Each row was made from one small tree. The marks that hang from a mark follow it in brackets, in alphabetical order. Every link used is in the known rows. Write each row's tree.
Known rows:
lezif(lasok(zalop(zutid)) tefov(zutu(fotus))): [ 0.845 -0.168  5.182  1.449 -0.584  3.655  1.443  0.847 -2.010  2.229
 -4.124 -0.118  0.451 -3.617 -1.453 -0.805  2.411 -0.020  1.789  1.062
 -1.989  2.021  0.680]
zalop(lasok zutid): [ 0.283  0.472  0.830  1.624 -1.024 -6.369 -1.257 -3.319  0.982  0.768
  2.453  3.012  0.138  0.316 -1.235 -5.414 -4.320  0.330  1.349 -0.399
 -2.350 -0.932  0.799]
zutu(fotus tefov(lezif(lasok))): [ 0.086  2.035  2.236  2.954 -1.257  2.890 -1.794 -0.237  2.681 -1.237
 -4.314 -2.477 -0.167 -2.477 -0.238  0.729 -2.515 -4.893  1.978  2.561
 -1.046  0.444  1.723]
kipub(sadu): [-2.796 -3.060  2.606  0.709  3.889 -4.520  0.616 -0.786  0.883 -4.606
  3.085 -4.650  0.277  0.400  5.091 -1.307 -3.915  0.342  2.022  2.003
  1.431 -6.236 -0.441]
lasok(lezif(tefov(zutu(fotus))) zalop(zutid)): [-1.790 -1.116  4.289 -1.756 -1.241 -1.105 -1.706 -0.748 -4.125 -0.488
 -1.352  3.080  1.624 -1.099 -3.715  2.051 -0.363  1.565  0.693 -1.305
  0.872  0.233 -2.086]
zutid(vivop zalop(lasok(lezif))): [-0.988  0.949  4.577 -0.331  3.059 -2.064  0.445 -2.923 -0.157 -1.465
  1.100  0.984 -0.150  0.797 -2.764 -3.509  1.506  1.998  2.424  2.417
 -3.810 -2.900 -4.027]
zutid(zalop): [-1.491 -0.526  4.012  0.505  2.658 -3.517  0.387 -1.153 -0.062 -1.736
 -0.018 -3.530  1.574 -0.369 -0.227 -3.198 -0.492  4.028  0.596  1.874
 -2.692 -3.798 -2.447]
sadu(kipub): [ 0.033 -2.369  2.752  3.705  2.648 -2.001  0.329  0.189  1.735 -2.638
  3.001 -3.758  1.295 -2.888  4.395 -2.438 -4.507  2.509 -0.177  3.014
  1.526 -5.437 -1.011]
lasok(lezif zalop(zutid)): [-3.495 -1.124  3.985 -1.813 -1.375 -4.417 -2.281 -2.711 -2.167 -0.982
  0.470  2.043  2.137 -0.602 -3.602  0.147 -2.357  3.758 -0.859 -0.683
 -0.254 -0.733 -2.791]
lorulop(fotus(zutu(tefov(lezif))) kipub(sadu)): [-1.936 -2.847  1.822  4.330  2.842  0.110 -4.040  1.309  1.444 -6.055
  1.970 -5.682 -2.180  0.075  3.849  1.093 -4.335 -1.135  4.635  1.106
  6.920 -6.228  2.619]
zalop(lasok(lezif(tefov(zutu))) zutid): [-0.108  0.598  0.185  1.577 -2.336 -3.538 -1.421 -3.018 -2.678 -0.262
  2.223  4.451  0.468  0.096 -3.428 -1.820 -3.514 -0.077  1.632 -1.469
 -0.994 -0.567  0.446]
lezif(lasok(zalop(zutid(vivop))) tefov(zutu)): [ 1.029 -0.891  5.529  1.508  0.244  3.768  1.574 -0.187 -3.174  2.654
 -2.556  0.526 -0.349 -3.048 -3.029 -1.052  3.280  0.681  2.375  1.175
 -2.629  0.886 -0.351]
tefov(lezif(lasok) zutu(fotus(lorulop(kipub(sadu))))): [-1.084 -1.591  0.499  3.287 -0.324  2.610  1.203  2.693 -0.361  0.052
 -1.470 -0.892 -1.032  3.035 -0.063  2.401 -1.759 -4.300  3.458  2.571
  1.581 -3.226  3.248]
vivop(zutid(zalop(lasok(lezif)))): [-1.135  1.807  1.472  4.175  0.589 -5.576  1.696 -1.774  0.472  1.731
 -0.410 -1.068  2.139  0.494 -3.264 -2.799 -1.926  1.151  0.064  0.980
 -4.653 -2.288 -2.560]
zutu(fotus(lorulop(kipub(sadu))) tefov(lezif)): [-1.376  0.517  2.346  3.267  0.773  1.550 -3.988  0.540  2.056 -3.289
 -0.330 -3.097 -2.679  0.528  3.762  2.570 -3.916 -5.457  3.365  3.352
  1.924 -1.602  2.369]
zutid(vivop zalop): [-0.655 -0.653  5.993 -0.427  4.528 -1.082  0.611 -2.000  0.690 -0.918
  0.634 -2.221  0.224  1.196 -2.239 -4.033  1.909  2.292  2.924  3.148
 -3.466 -4.261 -4.681]
lezif(lasok(zalop) tefov(zutu(fotus))): [ 0.566 -0.262  5.549  1.556  0.860  3.832  1.985  1.693 -1.780  1.447
 -4.967 -1.199  0.164 -4.441 -0.015  0.122  3.002  0.300  1.236  1.837
 -1.720  0.993  0.690]
lezif(lasok): [-1.791 -0.025  3.331  3.202  0.625  0.327  1.286 -1.311  1.433 -0.285
 -1.144 -4.631  1.117 -2.897  0.085 -2.889 -1.632  2.255 -0.469  3.249
 -3.114 -2.047  0.422]
lezif(lasok(zalop(zutid(vivop))) tefov(zutu(fotus(lorulop)))): [ 0.468 -0.215  6.361  1.268  0.380  5.062  1.145  0.683 -2.325  2.556
 -3.093  0.309 -0.919 -2.778 -1.239 -0.662  3.561 -0.896  2.473  2.274
 -2.341  1.751  0.220]
fotus(lorulop zutu(tefov(lezif))): [-2.636  0.267  2.868  1.561  3.012  1.496 -4.052  0.764 -2.307 -1.227
  3.807 -1.507 -3.857 -1.577  1.305  2.772  0.776 -3.027  1.473  4.500
  0.661 -5.160  1.357]
zutid(vivop zalop(lasok(lezif(tefov)))): [-0.465  1.036  5.044 -0.016  3.124 -0.774  0.437 -2.722 -1.365 -1.358
  0.817  0.983 -0.376  0.522 -2.648 -2.922  2.412  1.666  2.861  2.344
 -3.569 -2.605 -3.938]
tefov(zutu): [-0.189 -2.729  1.011  1.003  2.543 -3.366  0.792  1.220  0.112 -0.409
 -0.188 -1.039  0.212 -0.393 -1.150 -0.239 -2.896  0.656  1.246  0.353
  0.046 -5.497 -0.126]
fotus(lorulop(kipub)): [-3.114 -1.972  3.421  3.376  3.472 -2.388 -3.014 -0.001  0.480 -1.856
  3.841 -4.185 -2.291  1.444  4.021 -0.289 -3.806  2.051  0.797  3.848
  0.816 -5.024  0.824]
fotus(lorulop(kipub) zutu): [-3.446 -1.134  2.950  2.068  4.660 -0.945 -4.114  1.653 -0.381 -1.707
  5.837 -3.454 -3.296 -0.045  3.396  1.001 -0.814  0.785  1.075  4.791
  2.475 -6.186  0.925]

Write each row's tree:
[-1.613  1.321  2.513  4.177 -0.161  3.529 -3.149  0.282  2.288 -2.734
 -1.135 -3.744 -2.540 -0.573  3.445  2.167 -3.166 -5.320  3.017  4.052
  0.753 -0.195  2.889] => zutu(fotus(lorulop(kipub(sadu))) tefov(lezif(lasok)))
[-2.563 -4.172  2.960  4.482  3.170 -2.356 -2.326  0.419  2.766 -6.049
  1.224 -6.992 -0.718  1.376  5.542 -1.484 -6.478  1.783  3.507  0.725
  5.695 -6.362  1.823] => lorulop(fotus kipub(sadu))
[-1.236 -1.744  1.753  1.992 -0.209  1.764  1.152  2.896 -0.573  0.704
 -2.345  0.403 -1.175  2.535  0.015  2.533 -0.528 -3.487  2.977  2.286
  1.458 -2.098  2.770] => tefov(lezif(lasok(zalop)) zutu(fotus(lorulop(kipub(sadu)))))
[-1.322  2.045  3.315  3.304 -0.549  4.024 -2.535  0.022  1.595 -1.182
 -2.771 -2.706 -1.936 -1.779  1.709  1.605 -1.871 -5.362  1.821  4.107
 -1.274  0.089  2.410] => zutu(fotus(lorulop) tefov(lezif(lasok)))
[-2.668 -0.005  2.547  2.718  3.954  0.386 -5.519  0.981 -0.164 -2.427
  5.253 -3.382 -4.368 -2.190  2.939  2.282 -1.032 -0.791  1.593  4.508
  1.865 -4.568  1.287] => fotus(lorulop(kipub) zutu(tefov))
[-1.500  1.393  4.002  1.802  1.809  0.879 -3.460 -0.009  2.999 -2.571
 -1.435 -3.644 -2.045 -3.321  3.777  0.484 -3.075 -3.545  1.064  3.610
 -1.033 -0.805  0.899] => zutu(fotus(lorulop) tefov)
[-0.735 -1.239  1.898  2.205 -0.641  2.039  0.740  2.934 -0.574  1.875
 -3.228  0.931 -0.955  2.114 -1.399  2.293 -0.318 -2.944  2.369  2.170
  0.686 -1.625  2.699] => tefov(lezif(lasok(zalop)) zutu(fotus(lorulop(kipub))))
[-0.281  1.601  1.808  4.352  1.321 -5.989  1.995 -1.432  1.165  2.506
 -0.646 -1.327  1.709  0.408 -2.437 -3.919 -1.590  0.850  0.425  1.238
 -5.022 -2.323 -2.242] => vivop(zutid(zalop(lasok)))
[ 0.426 -1.538  3.972  1.728  3.069  1.498 -0.152  2.085 -2.235 -0.569
 -1.255 -1.853 -0.841 -1.159  1.613  1.082  0.004 -1.412  2.414  1.610
  0.764 -3.661  0.594] => lezif(tefov(zutu(fotus(lorulop))))
[ 0.298 -0.964  1.303  1.129 -2.087  1.282  1.610  1.847 -0.473  2.571
 -4.296  2.203  0.767  1.613 -4.020  0.723 -0.404 -3.227  2.415  0.620
 -0.159 -0.797  1.825] => tefov(lezif(lasok(zalop(zutid))) zutu(fotus))
[ 1.150 -0.173  5.840  1.129  0.008  4.523  1.539  0.529 -1.805  2.520
 -3.855  0.377 -0.034 -3.094 -2.210 -1.127  3.225 -0.647  2.560  1.456
 -2.230  1.886 -0.091] => lezif(lasok(zalop(zutid(vivop))) tefov(zutu(fotus)))
[-1.381 -0.198  5.355  0.920 -0.052 -0.252  0.768 -2.199  0.928  1.700
 -1.347 -1.061  0.698 -2.400 -1.994 -3.824  0.380  2.478  0.288  2.459
 -3.812  0.476 -1.090] => lezif(lasok(zalop(zutid(vivop))))
[ 0.101  0.917  2.280  1.135 -0.993 -1.946 -1.705 -4.228 -1.892 -0.033
  2.988  4.649 -0.364  1.023 -4.225 -3.007 -1.949 -0.907  2.990 -0.084
 -1.808 -0.705 -1.344] => zalop(lasok(lezif(tefov)) zutid(vivop))
[-2.926 -1.149  5.689 -1.156  0.960 -1.594 -1.561 -1.028 -4.192 -1.983
 -1.189  0.527  1.288 -2.265 -1.252  2.517  0.372  3.486 -0.697  0.300
  0.581 -1.646 -2.497] => lasok(lezif(tefov) zalop)
[-0.865 -1.971  1.643  1.362  2.684 -1.638 -0.512  2.624  1.776 -0.855
 -0.410 -1.818 -0.936  0.469  1.583  0.567 -3.233 -1.122  1.744  1.787
  1.323 -4.094  0.977] => tefov(zutu(fotus(lorulop(kipub))))
[-0.798  0.454  1.019  1.777  0.573 -3.136 -0.301 -1.183 -2.096 -1.782
  0.580  2.157 -0.133 -1.509 -0.467  0.056 -2.353  0.561  0.538  0.135
 -0.530 -2.700  0.548] => zalop(lasok(lezif(tefov(zutu))))
[-1.414  1.890  4.136  2.427 -0.528  3.391 -2.608  0.134  1.465 -0.678
 -3.396 -1.692 -2.033 -2.202  1.722  1.739 -1.001 -4.761  1.528  3.881
 -1.391  0.877  2.083] => zutu(fotus(lorulop) tefov(lezif(lasok(zalop))))
[-0.053 -0.048  6.234  2.105 -0.358  2.630  0.560 -1.317 -2.808  1.667
 -2.293 -1.381  0.570 -3.756 -0.884 -2.071  2.260  2.093  0.891  1.755
 -2.805  1.471  0.006] => lezif(lasok(zalop(zutid)) tefov)
[-0.807 -2.637  0.275  2.035  1.149 -0.295 -0.064  3.050 -0.533 -0.714
 -0.282  0.033 -1.173  4.550  0.479  2.927 -2.882 -4.568  3.857  1.563
  3.279 -5.167  2.438] => tefov(lezif zutu(fotus(lorulop(kipub(sadu)))))
[-3.272 -0.422  2.712  2.521  2.914  1.604 -4.331  1.086 -1.497 -2.621
  4.916 -2.530 -4.682 -0.954  3.603  3.519  0.318 -2.236  2.636  4.747
  2.681 -3.768  2.103] => fotus(lorulop(kipub(sadu)) zutu(tefov(lezif(lasok(zalop)))))
[-2.291 -1.294  4.312 -0.802 -1.000 -0.702 -2.765 -0.463 -4.149 -0.728
 -0.112  2.594  0.494 -0.217 -2.519  2.761 -0.817  1.775  1.039 -0.647
  1.597  0.197 -1.455] => lasok(lezif(tefov(zutu(fotus(lorulop(kipub))))) zalop(zutid))
[ 0.243 -0.024  6.962  1.797  0.306  3.504  0.655 -1.631 -2.565  1.924
 -2.055 -0.911  0.109 -3.198 -1.603 -2.366  3.108  1.536  1.701  2.167
 -3.105  1.322 -0.741] => lezif(lasok(zalop(zutid(vivop))) tefov)
[ 0.077 -1.841 -0.015  3.091 -0.875  1.160  2.141  1.292 -1.955  1.565
 -2.023  0.317  0.327  1.738 -4.199  1.327 -1.194 -1.964  2.238  1.059
 -0.391 -4.160  2.029] => tefov(lezif(lasok) zutu)
[-2.691 -3.602  2.532  3.518  3.999 -1.369 -3.054  1.647  2.146 -5.974
  2.635 -6.486 -1.294  0.328  5.025 -0.536 -4.325  0.965  3.678  1.352
  6.835 -7.144  1.874] => lorulop(fotus(zutu) kipub(sadu))
[-0.074 -2.028  1.270  1.778 -0.770  0.326  2.072  1.442 -2.239  2.261
 -2.955  1.696  0.209  1.189 -4.149  1.541  0.102 -1.189  1.806  0.721
 -0.550 -2.947  1.562] => tefov(lezif(lasok(zalop)) zutu)
[-1.752  0.638  3.258  2.726  2.177  0.391 -4.080  0.220  3.635 -4.089
  0.173 -4.695 -2.619 -2.088  5.578  1.144 -4.419 -3.447  2.336  3.632
  1.031 -1.095  1.384] => zutu(fotus(lorulop(kipub(sadu))) tefov)
[-1.905 -0.895  2.345  0.976  0.585  0.846 -0.822  0.157 -3.124 -2.952
 -0.636 -1.318  1.449 -1.113 -1.809  2.988 -2.120  0.412  0.784  0.457
  1.489 -3.609 -1.035] => lasok(lezif(tefov(zutu(fotus))))
[ 0.312 -0.307  5.156  2.316 -0.288  4.071  0.369  1.119 -2.031  1.969
 -2.811 -0.538 -0.690 -2.740 -0.351 -0.111  1.968  0.131  2.046  1.683
 -1.191  2.042  1.329] => lezif(lasok(zalop(zutid)) tefov(zutu(fotus(lorulop(kipub)))))
[-2.008 -1.069  6.086 -1.732 -0.196 -0.621 -2.182 -2.651 -4.305 -0.491
  0.254  2.779  1.051 -0.408 -4.267  0.722  0.668  2.207  1.266 -0.181
 -0.164 -0.440 -3.684] => lasok(lezif(tefov) zalop(zutid(vivop)))
